Every row comes from one small tree of marks. Brackets hold a mark, then the marks that hang from it, in the order of their numbers. Every link used is in the known rows. Which tree was each row made from?
(in the rows, 128 means zero)
Known rows
[q318 q579]: [131 150 133  94 102 135 142 119 109 120 110 141  82 148 116 127 101 135
 143 141 160  93 137 157 125 141 140  61 104 145 117 152 172 161 117 107
 100  66 124 122 160 136 127 118 121 118 129 138 117 121 157 101 104 117
 116  98 142 113]
[q832 [q223 [q25 q365]]]: [113  94 138 134 108 143 144 129 128 121 126  91 108 113 120 122 129 179
 142  80 121  79  98 132 143 109 138 138  99 126 100 143  90 128 133 132
 101 103  77 199 126 153  86 146  89 182 106 109 146  84 145 178 104 112
 155 128 124 126]
[q778 [q318 q579]]: [164 155 110  84 107 140 155  99 110 111 108 160  90 132 121 113 110 156
 119 160 129 147 163 133 135 120 143  89 120 161 158 122 141 114 107 114
 123  80 129 102 157 152 127 136 140 135 124 137 122 103 111 123 131 107
 108  91 148  91]
[q832 [q223 [q25 [q365 [q314 q778]]]]]: [106  77 143 143 118 149 131 131 133 135 137  78 111 112 118 117 119 147
 136  97 114  90 111 133 147 101 131 138  87 119  97 142  91 109 139 125
 114 126  88 188 108 160 109 141  93 177 114  86 144  84 137 180 104 127
 160 144 116 132]
[q832 [q223 [q25 [q365 [q314 [q778 q318]]]]]]: [121  81 134 138 119 150 137 124 132 130 139  84 108 112 117 114 118 147
 126 101 105 105 122 126 157  96 135 139  90 125 111 131  88  94 132 128
 121 126  83 178 110 164 112 147  99 182 109  84 145  76 124 185 119 123
 158 142 118 124]
[q25 [q223 q832] [q365 [q314 q778]]]: [ 58  52 123 174 114 164 123 140 148 170 133  86  94 143  63 165 119 123
  86 142 101 138 115 132 127 172 132 166 106 144  76 139  83 115 146 114
 118 171 158 132  43 122 142 148 111  91  83 103 125 119 130 173 113 178
 118 154  63 137]
[q579 q318 [q324 q507]]: [147 150 131 153 179  78 127 126 135 130 123 141 165 121 148  52 112 190
 147  79 122 143 152 170 100 140  66 148 181 109 177 144 161 122 148 205
 119 101 137  98 205  93  88 103 127  91 167 209 121 210 155 101 110  63
 135 114 118 168]
[q778 q318]: [146 137 110  91 120 141 157  98 124 112 105 163 112 104 138 110 121 180
 132 141 116 138 151 131 125 125 125 129 125 171 159 119  98 108 124 125
 134  91 153 107 141 158 101 129 146 134 131 147 127 105 102 152 134 112
 111  83 148 102]
[q318 [q579 q324] [q778 [q314 q365]]]: [122 172 111 118 105 103 118 139 142  86 126 107  94 127  97 110 153   4
 140 106 189  86 146 133 124 162 111  79 135 148 147 150 169 169 111 111
 126 131  90 116 177 134 143 144 144  77 106 116 143  83 176 103 135  94
 121 141 145 102]
[q324 [q507 [q832 [q223 q25]]] [q579 [q318 q778]]]: [183 153 152 170 171  72 119 101 118 112 130 131 150 144  87 100 114 207
  96 104 151 128  71  97  88  95 131 163  98  65 150 112 196 123  51 187
 133 120 107 159 169 100 122 106 106 160 140 118 123 123 130 117  49 127
 100 163 103 171]
[q223 q832]: [ 92 114 138 122  97 154 146 127 122 112  94 143 160 115  94 137 119 174
 156 140 118  84 103 143 124 169 145 125  96 164  95 117 125 146 124 128
 115  55 167 136  91 103  99 121 117 121 103 160 134 137 176 121  83 143
 110 103 127 122]
[q832 [q223 [q25 [q365 [q314 [q778 [q318 q579]]]]]]]: [128  90 133 134 114 151 134 124 124 133 141  82  94 125 109 120 112 141
 123 112 114 113 124 129 159  91 142 119  86 123 110 133 110  96 127 124
 115 123  66 174 117 161 129 150  97 186 104  83 148  78 128 170 120 122
 154 150 116 119]
[q314 q365]: [ 89 104 146  76 109 115 143 150 114 115 141 149 146 101 131 166 124 123
 136 138 142  96 137  92 118 152 108 114 163 131 102 187  84 148 175 106
 114 133 137 131 108 160  94 126 117  80 127 149 153 141 115 105 149 124
 125  71 148 132]
[q507 [q324 q579] [q832 q223]]: [152 148 157 180 143 124 147 124 114 129 107 125 165 168 117 132 116 198
 141 125 140 109 103 157 119 108 195 166 110  43  93  66 140 178 122 151
 137  95 125 156 103 120  90 129 138 175 161 107  78  85 160 126  51 164
 151 116 126 120]
[q579 q318 [q324 [q507 q832]]]: [145 152 127 158 176  81 123 132 130 134 120 138 160 133 134  67 124 198
 153  86 116 145 134 178  96 134  85 172 178  92 177 127 168 132 142 203
 123 107 148  97 186  81  75 118 139  98 163 216 123 210 166  96  97  95
 132 114 112 169]
[q579 q324]: [100 131 147 149 134 115 139 143 148 130 103 139 124 123 145  93 120 144
 175  79 137  98 150 171 102 161  98 137 151 120 158 141 133 162 178 142
 127  90 149 125 168 115  77 114 141 105 150 176 110 161 183 118 110  78
 152  85 136 120]
[q365 [q25 [q223 q832]] [q314 q778]]: [ 92  73 127 182 133 181  93 154 150 191 165 108 121 158 183 177 117  60
 128 150 104 126 132 135 134 129 121 123  75 138 102 118 138 104 141  91
 162 187 159  99  60 112 179 105 135 152 142  91 113 133 105 151 175 199
 128 194  95 180]
[q579 [q318 [q778 [q314 [q365 q25]]]] q324]: [119 153  95 144 153 103 131 152 148 112 144 109 174  98 149  69 158  80
 162  49 141 132 151 149 135 140  49 152 176 158 169 120 141 147 146 157
 143 154  87  82 183 108  93 122 149  95 145 179 157 177 152 124 161  84
 131 146 142 144]
[q832 q223]: [114 106 144 137 114 123 140 118 129 124 110  98 117 115 161 116  96 192
 170  97 148  82 121 155 122 121 129 110  91 159 122 135 104 132 111 139
 104  85 126 154 143 177  79 128  87 162 126 115 133  73 140 174  89 102
 153 109 120 145]
[q579 [q318 q778] [q324 q507]]: [146 155 111 168 176  80 133 113 151 116 129 139 160 109 121  38 124 160
 147  53 139 114 153 157  96 146  58 155 153 120 187 147 160 111 136 199
 136 111 110  84 212 100  89 111 144  86 163 190 137 161 152 128 103  82
 109 128 103 188]
[q832 [q223 q25]]: [120  93 144 142 121 128 144 122 129 114 122  86 118 113 150 118 121 177
 155  91 118  62 107 137 144 110 134 131  83 124 115 140 106 132 130 128
 109  81  89 190 142 151  84 126  94 200 113 107 142  98 147 168 107 102
 151 131 130 134]
[q778 [q314 q365] [q318 q579]]: [156 168 107  42 111 111 114 137 109  86 115 128 108 103 145 147 156  52
 110 195 145 177 142 105 162 126 139  88 185 182 142 120 126 134  98  95
 114 141 152 115 146 163 160 152 131 105  91 122 133 129  99  93 186  87
 137 113 181  48]
[q314 [q365 [q25 [q223 q832]]] [q778 [q318 q579]]]: [101 112 125  93  91 137 140 109 117 163 155 162 136 135 135 194 118  90
 120 177 100 180 181  82 141 117 148  99 127 137 127 160  83  59 182  68
 141 189  67  82  89 121 205 128 125 107 105  91 192 149  57 108 175 150
 116 124 125 147]
[q365 q25 [q314 q778]]: [111 100 129 136 138 191  91 148 146 185 167 138 128 139 196 147 114  52
 150 134 135 120 141 145 134 106 103 100  91 138 106 121 136 107 138  92
 165 180 164 101  77 144 169 104 148 138 190  94 102 124 109 142 179 191
 139 161 130 176]
[q314 q365 [q778 [q318 q579]]]: [106 114 135  56 105 118 146  97 106 130 138 167 137 101 108 155  98  96
 123 180 124 167 193  92 140 121 134  97 139 134 125 175  77  52 180  81
 131 159  96  93 104 159 174 137 128  84 114  92 182 129  74 105 139 124
 120  78 144 118]
[q778 [q314 [q365 [q25 q223]]] [q318 [q579 q324]]]: [153 172 106  87 116 110 100 156 129 111 132 120  97 134 175 159 174  34
 115 173 133 197 153 114 154 128 136  92 201 167 169 112 141 144 118  99
 126 173 122 104 158 132 175 147 139 115  94 129 135 157 101  87 219  82
 155 140 169  66]

Write each row's tree
[170 145 181 167 157  79 104 112 123 121 109 148 120 162 103 136 109 208
 100 129 153 125  68 100  78 100 167 146 104  48 140 123 184 143  70 164
 122 107 152 194 150 107 128 103  98 165 139 114  99 127 144 104  46 126
 130 135 110 150] | [q324 [q507 [q832 [q223 q25]]] q579]
[ 85  99 139 110  94 133 133 168 126 143 161 143 143 134 158 206 140 112
 131 134 119 112 122  78 118 148 125 113 150 132 110 168  90 151 175  95
 124 163 111 119  88 121 127 118 112 107 115 146 161 156  98 112 183 152
 120 118 128 157] | [q314 [q365 [q25 [q223 q832]]]]
[138 113 118 124 133 195  92 143 136 177 170 143 112 153 186 143 111  47
 129 160 128 158 163 133 146  90 115  87  90 144 125 109 157  88 125  89
 168 181 146  86  86 146 191 116 154 149 178  95 108 113  91 135 193 190
 135 165 133 157] | [q365 q25 [q314 [q778 [q318 q579]]]]
[103 120 123  71 103 146 140 109 119 156 156 185 159 100 157 172 122  97
 141 150 114 169 176  82 136 106 128 107 146 142 131 163  57  49 187  78
 149 194  93  88  91 146 182 127 141  95 140 103 186 140  55 127 178 149
 130  93 151 144] | [q314 [q365 q25] [q778 q318]]
[150 168 102  69  98 126 103 153 116 105 130 121 109 128 159 180 176  46
 105 199 126 190 133  96 161 128 153  86 175 190 142 104 132 137  95  94
 120 159 133 114 126 131 183 149 131 121  82 117 142 142  95  94 208 111
 134 142 166  68] | [q778 [q314 [q365 [q25 [q223 q832]]]] [q318 q579]]
[148 139 139 134 129 109 109 114 126 132 115 146 108 142 109 137 138 218
 123 118 129  93  69 134  87 114 161 158 118  83 129 151 124 124 101 173
 102  96 175 184 130 125 105 143 108 125 139 149 119  91 148 137  66 159
 133 112 100 173] | [q324 [q507 [q832 [q223 [q25 q365]]]]]
[181 148 167 162 175  70 114 110 107 121 125 129 148 153 103 113 104 226
  97 125 141 150  70 105  95  90 139 155 115  61 142 109 200 127  60 185
 120 117 128 164 162  97 120 102  95 165 146 134 113 164 128  98  54 122
 118 150 108 159] | [q324 [q507 [q832 [q223 q25]]] [q579 q318]]
[116  81 120 111 125 173 137 130 130 129 144 124 111 105  87 123 153 101
  99 117  92 116 117 107 159 115 123 158 111 105 100 146  90 117 165 107
 132 138 111 174  89 128 127 146 141 146 116 116 131 128 128 152 151 153
 122 136 136  97] | [q223 [q25 [q365 [q314 [q778 q318]]]]]
[148 160 152 156 143 134 149 119 112 128 103 157 164 159 102 132 129 178
 133 135 133 111 106 153 113 128 189 169 125  43  92  79 142 197 141 139
 144  91 154 141  99 102  93 121 166 141 169 134  70 119 163 100  65 180
 122  96 139 105] | [q507 [q324 q579] q832]
[170 193 112  68 116 107  87 155 127 102 131 146 112 132 172 148 174  40
 114 176 144 197 147 104 143 117 136  82 211 152 175 117 151 132 104 117
 126 161 139 114 165 130 184 146 142 101 115 140 128 151 104  74 205  81
 158 127 173  80] | [q778 [q314 [q365 q25]] [q318 [q579 [q324 q507]]]]
[ 99 119 121 159  99 161 132 140 144 167 132 137 122 154 182 176 140 154
 150 106 110 104 103 133 114 147 138 120  95 158 120 123 121 160 132 106
 130 123 132 124 110  91 132 104 126 153 131 146 131 147 123 144 158 161
 117 147 113 162] | [q365 [q25 [q223 q832]]]
[ 64  85 118 157  91 150 154 133 141 151 111 106  93 139  61 166 138 185
 101 107 106 119  94 129 115 185 144 163 122 159  91 150  70 155 149 123
  96 128 137 147  79 108 107 148 104  93  72 142 138 124 141 169 100 154
 112 120  74 121] | [q25 [q223 q832] q365]
[149 169 106 174 173  70 108 128 147 110 120 101 157 113 129  52 147 144
 155  64 142 121 121 175 104 131  78 178 158 121 187 115 163 124  99 204
 133 126 134 109 199 101  85 134 138  97 143 178 134 143 166 129  93  91
 135 152 109 174] | [q579 [q318 [q778 q314]] [q324 [q507 [q832 q223]]]]
[131 149 104  79 113 123 107 151 129 103 128 126 137 101 181 173 178  69
 117 176 114 182 121  91 152 134 137 129 183 193 142 103  90 128 110 100
 130 169 161 119 113 137 159 147 133 122  89 125 145 140  85 119 211 114
 138 134 166  80] | [q778 [q314 [q365 [q25 [q223 q832]]]] q318]
[101 134 100 119 114 119 125 127 153 103 138 111 124  92 141 140 170  44
 139  95 163  67 108 105 118 162 102 130 118 182 127 152  93 151 108 100
 137 154 134 128 137 150 125 133 142  94 111 106 147  65 119 163 156 134
 100 151 137 138] | [q318 [q778 [q314 [q365 [q25 q223]]]]]
[176 157 164 141 182  68 123  97 118 120 120 167 155 132 122  88  88 201
  98 126 162 155 105 100  86 118 105 118 142  93 144 141 192 127  76 177
 117 114 154 135 189 110 137  73  99 126 162 145 100 186 113  91  77  87
  99 123 119 157] | [q324 q507 [q579 q318]]
[159 173 124 157 160 122 149 118 112 114 113 137 188 143  99 111 144 154
 132 123 141 121  97 151 133 126 160 185 134  63  95  64 152 187 117 151
 146 113 134 123 114 100 100 124 168 140 163 133  78 124 157 108  76 174
 114 127 143 109] | [q507 [q324 [q579 [q318 [q778 q314]]]] q832]
[105  78 127 184 130 180  89 186 150 175 168 103 110 173 192 180 132  75
 116 143 111 114 117 132 130 136 115 118  92 140 110 113 157 156 116 110
 155 163 169 111  68 119 145 108 132 165 143 123  98 135 117 142 196 196
 126 191 100 170] | [q365 [q25 [q223 q832]] q314]
[124  93 135 138 153 152 104 129 136 141 136 123 106 128 135 105  91  66
 124 166 128 146 181 151 137 120 104 113 106 127 131 124 149  85 142 110
 157 148 169  94 104 162 151 124 149 120 151  98 101 116 124 129 139 139
 135 134 124 124] | [q365 [q314 [q778 [q318 [q579 q324]]]]]
[147 169 148 125 123 103 120 124 126 126 108 149  86 166 116 106 108 137
 141 127 156 110 149 166  99 148 131  70 136  99 153 158 195 160 130 146
 107  74 134 120 192 110 134 116 124 104 142 163 104 149 176  81  98  80
 134 103 124 132] | [q318 [q579 [q324 q507]]]
[159 167 131 152 167 114 158 101 126 103 121 140 199 116 131  78 120 128
 131 111 149 117 138 138 141 136 128 136 144  98  97  97 142 167 137 146
 137 111 120 118 153 126 120  93 153 137 169 118  77 133 135 122 108 115
 109 121 148 107] | [q507 [q324 [q579 [q318 [q778 q314]]]]]
[114 132  84 123 136 115 145 132 127 109 146 102 170  91 134 110 153 103
 135  93 129 115 113 122 143 148  78 145 130 193 120 120 123 131 104 135
 127 145 103  90 141 118 111 122 131 113 115 146 165 146 118 145 153 136
  88 160 128 150] | [q579 [q318 [q778 [q314 [q365 [q25 [q223 q832]]]]]]]
[173 168 124 107 124 119 137 102 124 114 107 167  94 143 125  97 114 158
 119 149 132 160 170 142 119 122 141  92 144 132 187 129 159 108 118 139
 126  84 128 101 180 132 131 133 143 121 134 154 114 124 125 109 126  85
 123  95 137 106] | [q778 [q318 [q579 [q324 q507]]]]
[139 147 107  52 125 109 115 134 121  88 111 133 134  72 162 142 166  72
 119 173 133 168 131  99 150 133 124 130 197 189 143 120  83 126 111 104
 125 150 181 126 131 170 134 148 135 101 101 127 135 132  90 117 188  89
 140  98 183  58] | [q778 [q314 q365] q318]
[152 124 155 185 149 147 140 146 116 130 129 100 155 171  89 136 132 165
 113 127 120 113  89 140 141  96 190 182 113  15  79  66 143 181 136 150
 143 120 103 180  75 114  99 145 140 189 148  99  76  90 162 129  77 188
 154 145 124 111] | [q507 [q324 q579] [q832 [q223 [q25 [q365 q314]]]]]
[124 133 121  91 116 139 153  57 118 138 102 163 116 107 116 110  87 137
 148 153 123 149 176 150 137 120 143 103  89 158 134 141 105  56 142  96
 132 111 127  94 137 145 166 125 141 115 131  95 145 115 102 137 100 120
 114  91 137 115] | [q314 [q778 [q318 q579]]]
[108  85 122 119  97 193 137 143 119 118 131 117 133 125  27 141 152 102
  93 155  73 120 103 102 173 134 161 142  88 113  79 110 128 113 149 114
 128 110  97 169  46  79 153 157 127 156  72 122 148 144 165 122 128 176
 113 155 123  86] | [q223 [q25 [q365 [q314 [q778 [q318 q579]]]]] q832]
[ 70  54 116 167 112 168 128 136 146 162 136  93  91 141  65 160 120 126
  78 147  91 158 127 122 131 162 133 170 110 153  92 132  79 101 143 116
 125 175 149 120  44 127 147 152 116  95  78 102 128 113 114 180 123 173
 117 149  66 125] | [q25 [q223 q832] [q365 [q314 [q778 q318]]]]
